Each row was made from one small tree. The marks that hang from a mark follow it in brackets, in alphabetical order. Every link used is in the known rows. Write each row's tree.
In the rows, 128 means zero.
Known rows
lukeb{badaf gebag}: [105 109 162 131 124 124 131 126  75 113  66 134 143 157 145 141 133 116
 194 124 124]
supud{geref{gebag}}: [ 97 115 109 155 123 130 107 123 101 172 115 114 118 139 122 123 172 126
 176 118 120]
gebag{geref lukeb{badaf{dugiv} fegi}}: [ 89 128 182 104 130  88 150 114 134  91  54 129 165 172 157 176  66 142
 172 115 136]
lukeb{badaf fegi}: [ 95 126 154 116 144 115 143 127  70 117  69 117 143 179 148 142 127 129
 180 109 137]
badaf{dugiv{supud{geref}} lukeb}: [108 112 121 131 118 134 115 121 168 141 164 153 149 139 114 118 133 143
 150 155 124]
badaf{lukeb{fegi gebag}}: [ 80 114 161 138 137 128 141 102  67 102  88 141 151 164 139 116 137  78
 195  99 129]
badaf{lukeb{gebag{geref}}}: [113 111 157 143 119 126 124 105 102  90 106 157 145 133 133 122 108  94
 167 119 123]
dugiv{badaf supud}: [131 119  69 119 121 140 118 143 171 149 152 173 148 136 118 156  27 168
  98 122 132]
supud{dugiv geref}: [113 109 153 130 118 135 112 141 157 166 122 110 110 161 129 147 192 119
 213 135 115]
lukeb{badaf{dugiv{supud}} fegi}: [ 95 121 145 106 133 114 124 134 134 104  91 146 156 184 143 159  87 156
 147 131 137]
geref{gebag{lukeb}}: [105 124 119 147 130 111 123 110  89 166 104 130 135  98 130 129 107 127
 145  92 120]
badaf{dugiv{supud{geref}} lukeb{fegi}}: [ 87 113 129 126 128 128 124 117 153 130 136 144 160 174 123 125 131 137
 171 141 132]
lukeb{badaf{dugiv} fegi gebag{geref}}: [ 74 113 193 114 120 105 133 119 128  57  33 138 153 209 161 176 100 110
 195 123 134]
lukeb{badaf}: [118 125 144 121 134 121 135 132  86 127  96 126 134 145 139 133 126 136
 161 126 130]
lukeb{badaf fegi gebag{geref}}: [ 93 108 178 127 124 111 133 120  73  82  30 131 157 198 156 164 102 117
 209 109 133]
supud{dugiv geref{gebag}}: [ 86 105 138 149 121 131  89 133 121 184 113 114  98 152 128 139 198 106
 215 108 112]
badaf{dugiv{supud} lukeb{fegi gebag}}: [ 80 109 151 127 126 127 121 108 133  88 109 172 163 167 134 132 100 105
 162 120 128]
lukeb{badaf{dugiv} gebag{geref}}: [ 97 112 184 118 110 111 124 124 142  68  62 148 143 173 152 167  97 117
 172 139 126]
lukeb{badaf{dugiv} fegi gebag}: [ 64 116 187 112 130 112 142 121 109  77  44 133 149 203 159 161 132 100
 200 118 131]
dugiv{badaf{lukeb} supud{geref}}: [111 108  70 132 123 147 121 129 152 176 167 167 156 143 109 128  70 156
 153 129 129]
fegi{lukeb{gebag{geref}}}: [112 109 157 134 109 117 127  98 109  98 111 145 159 135 137 125  93 103
 174 141 125]

Write each row's tree
[ 91 101 146 124 118 135 113 122 155 113 112 179 128 158 139 161  66  83
 195  98 119] | supud{dugiv{badaf{lukeb{gebag{geref}}}}}
[101 104  51 146 116 141  97 137 143 193 141 158 140 149 112 150  71 166
 145 112 124] | dugiv{badaf supud{geref{gebag}}}
[ 62 119 176 123 135 122 140 101 121  76  94 148 147 174 144 127 135  70
 179 113 130] | badaf{dugiv lukeb{fegi gebag}}
[ 92 111 165 138 128 120 133 100  83  81  78 147 155 167 141 129 105  87
 188 102 130] | badaf{lukeb{fegi gebag{geref}}}
[ 86 115 177 117 121 118 131 125 126  88  71 143 140 169 150 154 132 109
 179 134 124] | lukeb{badaf{dugiv} gebag}
[105 110 161 133 117 118 128 117 115  83  60 133 151 181 145 158 103 109
 178 112 130] | lukeb{fegi gebag{geref}}
[ 82 110 190 115 111 104 132 100 122  74  85 150 161 163 154 142  89 104
 190 153 129] | fegi{lukeb{badaf{dugiv} gebag{geref}}}
[ 83 103 100 128 131 139 131 117 114 124 110 186 171 172 129 143  36 118
 166  94 132] | dugiv{badaf{lukeb{fegi gebag}} supud}
[ 90 103 159 116 114 117 121 110 117 106 110 167 174 151 141 132  85 129
 179 157 125] | fegi{lukeb{badaf{dugiv{supud}} gebag}}
[ 72 114 184 113 122 111 139 102 106  94  95 145 156 157 151 128 123  95
 196 149 127] | fegi{lukeb{badaf{dugiv} gebag}}
[ 55 106 151 120 136 136 130 118 123 124  93 164 133 191 146 155  97  65
 221  77 124] | supud{dugiv{badaf{lukeb{fegi gebag}}}}
[ 73 121 144 136 147  98 138 108  30 154  48 119 150 149 149 143 103 127
 196  73 130] | geref{gebag{lukeb{badaf fegi}}}
[122 126 150 123 126 101 143 112 122 117  79 123 162 144 142 158  69 142
 157 105 133] | gebag{geref lukeb{fegi}}
[ 97 109 102 145 112 129  90 130 165 158 136 143 132 144 117 139 133 152
 139 139 120] | badaf{dugiv{supud{geref{gebag}}}}
[ 82 124 129 142 140 104 131 105  72 153  78 122 145 131 138 137 106 120
 167  77 127] | geref{gebag{lukeb{fegi}}}
[ 53 126 160 122 143  92 137 107  85 129  52 126 146 160 155 155 102 121
 184  86 131] | geref{gebag{lukeb{badaf{dugiv} fegi}}}
[ 79 130 175 102 140  95 157 115 115 113  62 124 160 167 155 161  97 133
 179 112 135] | gebag{lukeb{badaf{dugiv} fegi}}
[124 108  65 126 113 145 117 145 179 178 150 155 151 155 113 158  68 178
 143 138 129] | dugiv{badaf supud{geref}}
[ 95 116 170 129 115 121 123 103 157  65 110 164 142 141 137 134 104  87
 153 133 124] | badaf{dugiv lukeb{gebag{geref}}}
[104 105 173 127 115 109 133 102  70  98  81 142 164 151 148 129  92 110
 203 140 127] | fegi{lukeb{badaf gebag{geref}}}
[ 64 114 123 126 138 134 148 108 102 114  97 163 154 177 139 136  71  84
 185  86 134] | dugiv{badaf{lukeb{fegi gebag}}}
[115 100  97 134 112 138 113 120 147 113 130 201 166 143 123 148   5 135
 137 114 126] | dugiv{badaf{lukeb{gebag{geref}}} supud}
[119 118  71 124 132 142 123 126 145 149 171 187 152 123 115 127  29 146
 107 116 132] | dugiv{badaf{lukeb} supud}
